Each row comes from the steps of one path. Every step used is in the known rows, and no mark comes twice. Write the path behind each row, first mark first.
(in the rows, 128 means zero)
Known rows
c > t > j > u > f: [209 157 155 127 128 164 137 126  84 134 136 118 132  99 142  98 130 121
 106 125 109 116 111 122 145 101 137 118 136 142 131 127 118 104 137 110
 122 159  88 145 119]
j > u: [176 127 125 119 122 141 115 128 106 133 124 115 132 146 143 141 127 123
 142 113 124 117 119 130 136 130 127 141 127 128 119 127 127 113 127 131
 119 142 108 140 124]
p > u > f: [162 144 135 131 136 134 135 148 119 131 153 110 140 110 162  98 120 129
 157 137 119 126 140 119 122 141 110 110 122 128 140 135 108 116 129 118
 145 120 164 126 116]
k > u > p > n: [141 177 117 129 117 156 147 157 117 137 145 100 129 135 142 135 136 133
 174 103 126 110 124 110 160 139 108 152 117 111 129 159 119 131 137 142
 127 156 127 129 117]
u > d > t: [143 146 108 128 139 130 107 127 113 124 137 119 137 126 136 121 124 139
 138 124 122 145 127 125 108 108 124 122 112 134 152 135 130 141 133 137
 131 129 144 137 107]
p > u > d > t > k > m: [171 137 114 143 140 128 122 144  94 114 148 117 136 116 161 106 112 151
 184 114 123 138 125 120  88 115 113 107 106 124 153 148 118 120 139 138
 120 158 153 139  87]
d > t > k: [118 113 128 136 128  98 126 123  85 125 160 128 132 123 152 109 122 139
 165 131 113 132 123 133 103 114 124 126 117 130 141 136 136 113 135 138
 120 137 132 147 111]
p > u > d > t > k: [164 152 111 137 138 113 125 136 108 114 152 105 136 128 166 108 120 146
 173 120 122 132 134 115  97 106 109 105 102 125 154 148 115 126 141 141
 134 141 147 146  85]
c > t > j > u > f > d: [217 155 150 119 136 145 132 110  76 137 122 120 129  96 137 108 132 118
 110 118 113 117 109 117 146  97 129 105 133 147 130 129 127 101 138 118
 112 168  78 131 111]
p > u > d: [174 162 111 131 138 139 126 139 141 117 129 107 133 131 146 122 124 136
 146 117 135 129 138 112 116 118 113 106 111 122 144 141 111 137 135 134
 140 133 144 131  99]
f > c > t > u: [216 133 149 149 125 168 123 150 145 120 139 126 129 106 127 129 132 137
 138 137 127 116 114 113 126  96 141 112 134 135 121 131 127  90 150 126
  91 183 104 118 113]
k > m > j > u: [164 113 141 127 126 161 133 138  77 119 109 149 131 105 131 137 121 135
 136 104 125 134 101 124 113 144 140 144 137 130 124 136 118 103 125 116
 105 146  90 120 135]
f > d > t > k > m: [137 103 125 130 140  90 119 113  61 130 131 146 127 107 138 126 118 141
 176 116 120 138 110 130  99 117 119 112 117 138 138 137 149 107 133 145
  95 166 125 120 105]
w > f > t > j: [184 135 129 127 129 118 164 128 109 113 141 134 133  96 135  89 125 140
 135 135 114 108 127 118 120  88 147 121 127 138 133 105 152 111 132 131
 129 129 135 121 139]
d > u > f > w > k > m: [170 128 160 122 132 160 115 165  81 151 146  98 153  76 145  97 103 122
 196 135 118 139 114 113 118 132 123  96 148 148 116 137 133 108 141 118
 123 131 200 115 128]
u > f > w > k > m: [155 116 170 122 144 142 124 144  79 144 135 108 151  69 123 105 109 122
 185 134 114 133 117 124 113 142 135  96 144 146 124 127 133 116 136 113
 136 143 188 106 147]
p > u > f > c: [188 137 137 139 143 141 129 149 130 121 152 101 147 101 165 106 119 134
 164 133 119 121 139 124 121 128 120 103 128 131 136 133 113 102 133 128
 135 137 160 113 122]
z > u > f: [149 155 156 132 135 148 121 159 119 138 157 103 140 114 137 124 127 128
 121 127 112 134 122 120 139 147 119 123 126 131 135 140 142 136 122 107
 141 125 135 142 116]
w > k > m > j > u: [148 112 154 120 121 152 139 148  87 124 116 132 144  90 129 132 112 128
 164 102 132 122 103 122 112 129 128 132 136 143 116 144 104 102 135 128
 104 161 109 114 130]
w > f: [159 113 136 128 126 124 143 140 135 115 144 132 139 122 117 110 132 133
 153 142 120 127 133 122 127 121 132 122 129 128 135 120 141 108 126 121
 136 118 158 120 133]
c > u > d > t > k > m: [174 141 131 146 140 138 119 147  67 140 137 129 127 129 130 106 110 152
 161 108 128 140 116 130  99 118 128 107 113 130 143 155 135 112 147 127
 101 187 118 140  88]
f > c > t: [189 131 140 147 136 153 133 134 155 110 133 123 135 107 126 122 127 130
 129 129 125 122 120 124 131  97 143 117 140 136 126 128 122 102 141 126
 101 164 118 113 128]
f > m > j > u > p: [146 147 117 116 126 147 138 140  82 136 100 111 130 124 145 143 134 138
 141  95 123 117 113  96 137 143 142 140 131 132 119 139 117  74 120 124
 121 154 125 121 139]
j > u > d: [208 156 117 118 131 148  99 127 111 131 114 101 134 153 141 146 131 127
 143 105 129 125 121 124 130 114 126 126 118 130 131 135 132 129 130 137
 127 154 105 142 114]
k > m: [139 109 129 138 132 147 125 139 106 126 123 146 128 111 122 127 117 136
 141 119 127 137 116 133 116 140 135 133 133 125 127 129 133 121 126 124
 110 152 136 119 130]
z > u > d > t > k > m: [155 148 134 145 139 143 109 153  96 119 153 111 135 118 136 133 119 149
 153 104 116 148 107 120 104 120 122 123 109 126 148 152 152 140 132 127
 115 163 127 155  85]
c > t > u > p > n: [172 172 150 138 113 166 139 162 106 129 149 124 122 132 121 110 141 135
 154 114 123 109 119  99 146 114 123 145 116 116 133 154 120  98 146 118
 110 177 124 140 110]
m > j > u > d > t: [169 147 124 116 132 143 122 125  81 117 118 124 137 116 145 132 129 137
 127 107 120 138 113 115 107 115 130 136 120 138 144 141 112 118 131 127
 127 122  88 139 116]
f > d: [142 126 121 116 138 103 122 109 115 134 108 132 125 124 121 144 131 125
 134 120 133 129 123 122 130 121 117 110 124 136 127 129 140 126 130 139
 113 141 117 110 118]
k > u > f > d > t: [177 144 119 123 135 127 126 138  94 161 152 113 138  94 161 123 123 128
 163 143 113 138 117 117 128 135 102 108 124 144 138 141 126 127 138 138
 112 143 127 113 101]
k > m > j > u > f: [182 124 153 125 132 164 128 145  61 130 124 141 137  92 145 121 121 133
 142 115 116 138 106 126 113 151 137 135 140 137 129 138 119  97 121 110
 115 145 102 119 140]
m > j > u > p > n: [137 160 140 113 121 148 145 136  75 115 119 120 132 135 137 132 139 131
 151  84 123 111 118 112 144 134 126 165 121 119 132 154 114 102 126 125
 134 132  95 136 139]
m > j: [113 134 142 124 128 134 149 127 115 115 116 145 128 104 126 127 133 132
 108 125 128 134 121 117 117 129 134 130 134 134 133 137 113 123 128 116
 130 108  94 120 136]
p > n: [ 95 145 140 134 121 120 149 122 133 109 144 122 127 125 123 127 137 130
 143 106 130 121 139 129 148 126 125 140 122 121 138 139 110 146 121 135
 131 133 143 131 137]
u > f > m > j: [126 147 142 129 136 133 145 137 100 139 129 119 134  82 149 115 133 136
 125 132 116 138 129 108 124 147 142 104 141 148 136 134 109 102 111 112
 135 135 153 109 148]
j > u > p: [187 141 118 110 125 149 106 144  81 142 118 106 134 162 143 135 129 125
 163 100 120 109 116 122 141 135 122 158 119 117 118 137 144  90 133 131
 129 150 112 144 124]
v > p: [ 98 146 144 119 124 121 127 123 150 143 143 108 130 145 118 135 134 131
 139 114 132 123 137 121 139 139 115 137 126 128 130 130 137 145 125 134
 143 121 121 136 134]
v > p > u: [109 150 136 123 125 123 140 134 161 134 151  98 133 142 137 123 127 134
 154 112 134 116 142 110 136 143 104 129 117 121 134 134 117 137 129 133
 147 114 136 139 119]
f > c > u > d > t > j: [179 146 127 140 146 158 122 131 103 119 123 116 133 107 129 116 116 150
 116 105 129 123 120 131 120  89 143 100 123 140 139 136 133 108 153 142
 111 175  99 128 101]

Write each row's path
[217 173 134 127 131 169 130 117 105 120 116 114 125 118 128 119 133 126
  98 108 121 119 109 115 138  82 138 113 127 138 134 132 120 120 143 123
 118 169  74 146 105] => c > t > j > u > d
[170 128 135 120 129 171 127 151  55 124 105 141 133 119 133 132 121 138
 149  93 121 127 100 117 117 149 136 158 132 122 123 145 131  84 130 117
 113 150  95 124 134] => k > m > j > u > p
[142 128 119 124 119 145 109 162  72 146 152 130 132 132 143 115 125 145
 165 127 115 123 115 112 113 130 118 150 108 121 135 140 141  87 145 132
 120 144 138 146 103] => d > t > u > p
[186 141 129 123 129 139 114 136  93 153 131  95 137 121 161 128 128 127
 158 120 113 122 125 120 141 145 135 118 134 141 122 123 121  93 114 124
 124 160 152 130 136] => j > u > f > m
[153 157 124 118 116 152 135 170 120 154 137  93 143 121 139 133 119 124
 189 117 130 105 114 110 139 126 102 131 123 130 116 155 120 112 153 148
 120 169 130 120 106] => w > k > u > p
[196 138 142 118 129 142 105 136  85 148 140 106 140 131 156 121 127 120
 155 125 112 123 124 133 136 139 124 130 129 136 126 129 129 106 123 121
 132 140 121 137 132] => j > u > f
[190 148 139 106 136 133 118 107  59 143 115 116 130 106 147 127 132 121
 121 110 117 114 114 128 142 111 125 107 127 146 128 125 141 109 129 135
 129 153  83 131 120] => t > j > u > f > d
[143 162 139 126 112 152 125 159  94 135 144 118 122 144 127 130 142 140
 172 103 130 106 127 106 143 131 118 150 109 110 130 153 134 105 138 136
 126 164 134 141 118] => t > u > p > n
[214 157 139 140 128 133 119 162  68 155 165 112 135 101 188  80 109 135
 190 136 112 132 122 124 103 110 120 116 135 141 125 140 151 103 132 131
 103 159 158 130 120] => d > u > f > t > k > m
[139 134 126 123 124 139 145 126 103 128 103 119 127 110 144 146 133 136
 123 107 127 123 115 103 131 139 146 126 137 140 120 129 104  92 116 123
 113 148 115 120 139] => f > m > j > u
[156 132 142 115 124 144 136 125  95 119 112 132 131 120 139 138 133 127
 121 112 125 124 114 117 125 132 134 140 134 134 125 136 112 108 126 120
 123 120  75 131 132] => m > j > u
[252 130 148 153 125 146 153 156 152 109 163 110 140 102 136 110 135 138
 183 148 114 115 117 111 129  89 135 100 137 133 128 135 137  86 150 131
  99 179 123 111 114] => w > f > c > t > k > u
[166 157 116 122 132 145 133 126 108 126  96 108 129 115 142 150 136 139
 124 100 130 131 117  99 125 127 146 114 131 142 129 136 108 107 118 129
 120 159 116 119 131] => f > m > j > u > d
[147 154 107 129 139 139 136 128 110 110 139 114 135 107 154 106 119 145
 129 115 124 130 131 115 109 101 117 108 106 129 156 136 109 134 141 138
 142 127 135 145  90] => p > u > d > t > j
[132 152 113 125 139 137 120 114  94 120 130 122 131 108 135 116 126 141
 110 115 120 138 123 125 112  92 131 113 113 138 154 132 132 141 137 141
 138 134 118 144 105] => u > d > t > j
[186 118 176 126 128 161 114 165  73 153 142 115 142  73 127 115 116 132
 189 139 120 125 108 110 107 140 133  96 136 143 117 132 136 104 146 115
 119 168 167 114 129] => t > u > f > w > k > m
[126 101 132 143 130 112 124 132  67 123 155 141 132 110 147 109 114 145
 173 126 114 139 115 137  95 124 129 129 121 129 139 137 138 107 132 135
 106 157 138 140 113] => d > t > k > m
[172 125 137 143 137 148 129 143 133 129 124 120 131 125 123 127 117 138
 135 114 136 115 125 132 133 120 140 113 134 132 118 134 130  96 145 131
 102 169 108 114 121] => f > c > u
[181 147 144 115 129 150 122 120  66 137 130 111 133 109 151 116 130 123
 117 116 113 114 118 133 141 118 133 120 131 140 128 125 131 111 128 128
 139 143  93 146 127] => t > j > u > f
[119 148 137 114 140 100 127 128 117 149 167  99 144 116 152 108 122 135
 175 121 119 129 141 110 125 142  88 114 112 135 149 135 124 126 128 135
 144 113 156 129 111] => v > p > u > f > d > t
[218 176 112 119 134 138 130 113  86 130 114 110 124 118 159 118 124 135
 119 102 122 105 116 122 119  78 142 126 118 141 128 117 143 130 135 148
 119 163  83 138 122] => f > t > j > u > d
[152 126 113 112 131 120 104 139  60 150 129 135 127 128 136 132 128 140
 171 120 123 123 112 107 115 120 107 129 105 129 134 140 153  89 145 143
 108 155 124 126  97] => f > d > t > u > p
[140 131 113 112 127 144 120 128  43 132 133 121 135 124 151 114 121 137
 136 102 108 113 109 126 130 113 128 153 116 127 135 129 140  91 138 138
 131 135 107 159 112] => d > t > j > u > p
[104 162 129 125 125 133 137 140 102 122 137 112 130 145 125 121 136 132
 167  93 125 113 134 121 151 132 118 158 114 110 137 150 129 121 127 136
 142 139 150 134 136] => u > p > n
[179 149 135 120 130 128 120 124  64 115 127 119 135 122 156 130 133 139
 148 105 118 133 110 117 100 107 129 126 117 138 144 150 122 110 134 132
 124 141  79 145 110] => m > j > u > d > t > k
[163 147 134 108 125 153 127 141  71 127 108 124 134 136 140 133 134 129
 137  99 120 116 109 111 128 137 129 156 126 124 125 145 126  88 131 122
 132 128  84 133 132] => m > j > u > p
[156 160 126 116 120 143 120 138  83 129 131 102 133 161 138 132 135 128
 177  82 122 104 124 122 157 133 119 169 114 112 127 145 129 106 127 137
 131 150 126 147 132] => j > u > p > n
[174 134 173 104 133 141 136 132  68 131 122 104 151  80 139 120 123 118
 161 120 115 121 109 109 120 136 135 111 142 151 121 135 112 104 135 111
 139 119 120 118 147] => m > j > u > f > w > k
[244 160 121 120 132 133 141 127  97 114 129 113 136 114 144 101 128 139
 144 118 115 107 122 115 121  76 144 121 119 139 136 111 154 112 134 139
 129 148 119 129 128] => w > f > t > j > u > d
[150 128 147 114 123 163 129 161  64 129 114 126 147 104 131 129 113 130
 183  92 128 115  99 116 116 133 124 144 130 134 117 152 118  85 140 129
 111 167 115 118 128] => w > k > m > j > u > p
[132 168 130 127 134 108 122 130 130 131 166  87 136 144 153 117 127 146
 183 108 127 126 141 111 109 118  98 114 102 124 153 148 127 140 137 147
 147 134 138 155  97] => v > p > u > d > t > k
[201 176 122 137 126 135 122 138 123 140 137  97 124 134 154 141 137 135
 169 123 129 126 119 115 119 107 115 101 118 130 133 157 136 143 145 148
 119 180  94 136  94] => t > k > u > d
[191 162 122 115 131 157 113 112  88 124 106 108 127 129 136 138 134 129
 107  98 127 116 115 125 134  96 136 118 121 134 132 129 135 130 135 141
 134 155  75 148 112] => t > j > u > d
[168 162 108 124 122 161 131 165 116 154 132 105 129 136 144 136 129 131
 162 120 123 117 115 110 142 140 111 144 123 118 122 150 134 114 144 137
 125 152 113 127 109] => k > u > p
[179 134 147 135 143 141 111 140 120 130 146 109 145 103 147 117 127 130
 148 136 117 129 132 136 128 124 134 109 137 140 133 127 136 105 128 129
 131 145 145 112 141] => u > f > c
[155 154 121 127 131 122 154 116 101 127 123 131 120  99 149 104 120 136
 107 118 122 107 121 124 120  90 144 128 127 139 127 112 140 129 134 141
 119 143 104 129 133] => f > t > j
[196 167 129 128 127 136 122 157 100 156 161 106 139 111 180  83 113 127
 162 143 115 130 131 118 120 110 118 121 135 144 125 131 139 113 131 129
 118 123 164 127 125] => d > u > f > t
[156 104 163 113 132 151 139 135  73 120 102 118 146  74 115 133 110 124
 176 106 124 122  96 110 109 136 145 116 144 143 110 130 119 107 141 117
 114 143 135 109 145] => f > w > k > m > j > u
[165 135 131 116 123 149 130 111  85 126 115 120 126 122 140 133 130 126
 106 104 124 108 113 130 141 109 137 129 128 133 122 122 130 115 133 136
 127 144  77 147 122] => t > j > u
[199 129 138 114 137  99 100 118  44 149 146 110 139 123 169 120 126 126
 187 120 106 124 116 131 118 122 112 113 117 144 135 136 144  92 129 139
 116 159 115 138 110] => j > u > f > d > t > k
[125 113 142 134 131 153 145 137  94 114 113 159 128  91 121 127 122 140
 120 117 128 143 110 122 105 142 140 133 139 132 131 138 118 116 124 114
 112 134 106 110 137] => k > m > j
[207 133 162 143 124 150 145 135  76 116 129 140 125 106 137 112 127 133
 147 113 117 126  96 116 111 113 141 126 137 133 126 147 118  88 137 109
  90 183  71 134 116] => c > t > k > m > j > u
[158 137 117 115 129 120 114 127 113 142 118 120 128 124 141 133 125 123
 150 121 136 133 122 110 133 111 105 108 129 138 120 139 141 119 136 142
 106 130 131 115 104] => f > d > u
[106 175 141 129 126 151 137 160 117 119 149  98 133 144 121 136 134 135
 149  83 121 115 123 111 161 143 114 161 110 107 135 157 141 133 125 124
 139 139 136 151 115] => z > u > p > n
[211 155 156 139 126 165 140 168 147 144 160  88 154  75 149 112 118 120
 179 143 121 116 114 115 137 106 115  96 141 152 120 148 102 107 154 135
 104 187 130 104 112] => w > k > u > f > c > t
[171 144 131 121 145 114 130 134 108 135 137 113 137 107 158 110 122 128
 163 131 123 126 137 114 125 135 101  94 118 134 138 136 116 115 130 127
 134 130 153 111 109] => p > u > f > d
[194 148 142 125 135 154 135 147 108 156 143  96 137  88 146 122 126 122
 161 147 111 131 116 111 133 149 125 103 139 136 124 132 128 136 139 119
 137 127 146 116 128] => k > u > f > w
[198 158 141 133 118 170 123 164 105 145 136 128 123 133 123 113 135 134
 144 129 121 114 111  99 132 115 126 135 120 121 125 144 132  85 151 113
 108 173 112 138 103] => c > t > u > p
[158 173 132 132 138 154 112 148 147 122 133 100 133 136 120 148 131 135
 116 107 128 137 120 112 134 123 121 120 115 125 139 145 144 156 128 123
 136 139 119 146  97] => z > u > d
[223 146 165 129 134 165 134 139  97 120 131 120 143  91 150 116 132 126
 127 125 112 125 111 117 127 116 141 122 144 146 129 137 109  85 132 108
 114 149  84 118 138] => m > j > u > f > c > t
[231 188 111 139 129 118 136 139 117 144 141 100 122 122 173 122 126 140
 173 125 123 114 119 115 106  91 123 113 116 135 130 141 145 140 145 155
 106 184  99 127 104] => f > t > k > u > d
[202 146 118 124 132 125  96 122  74 128 139 102 135 147 159 131 127 135
 172 107 117 128 117 129 109 103 122 125 109 132 141 141 137 116 136 145
 120 163 110 157  99] => j > u > d > t > k
[ 94 118 122 127 129 127 139 114  83 121 140 136 130  97 139 108 121 138
 106 124 115 130 118 130 119 107 134 129 122 136 143 122 126 122 135 135
 130 118 115 144 116] => d > t > j
[173 121 134 125 136 146 116 122  62 125 150 112 146  91 164 110 119 136
 136 118 104 120 115 140 125 104 138 125 128 145 138 120 131  94 134 140
 125 144 112 141 124] => d > t > j > u > f > c
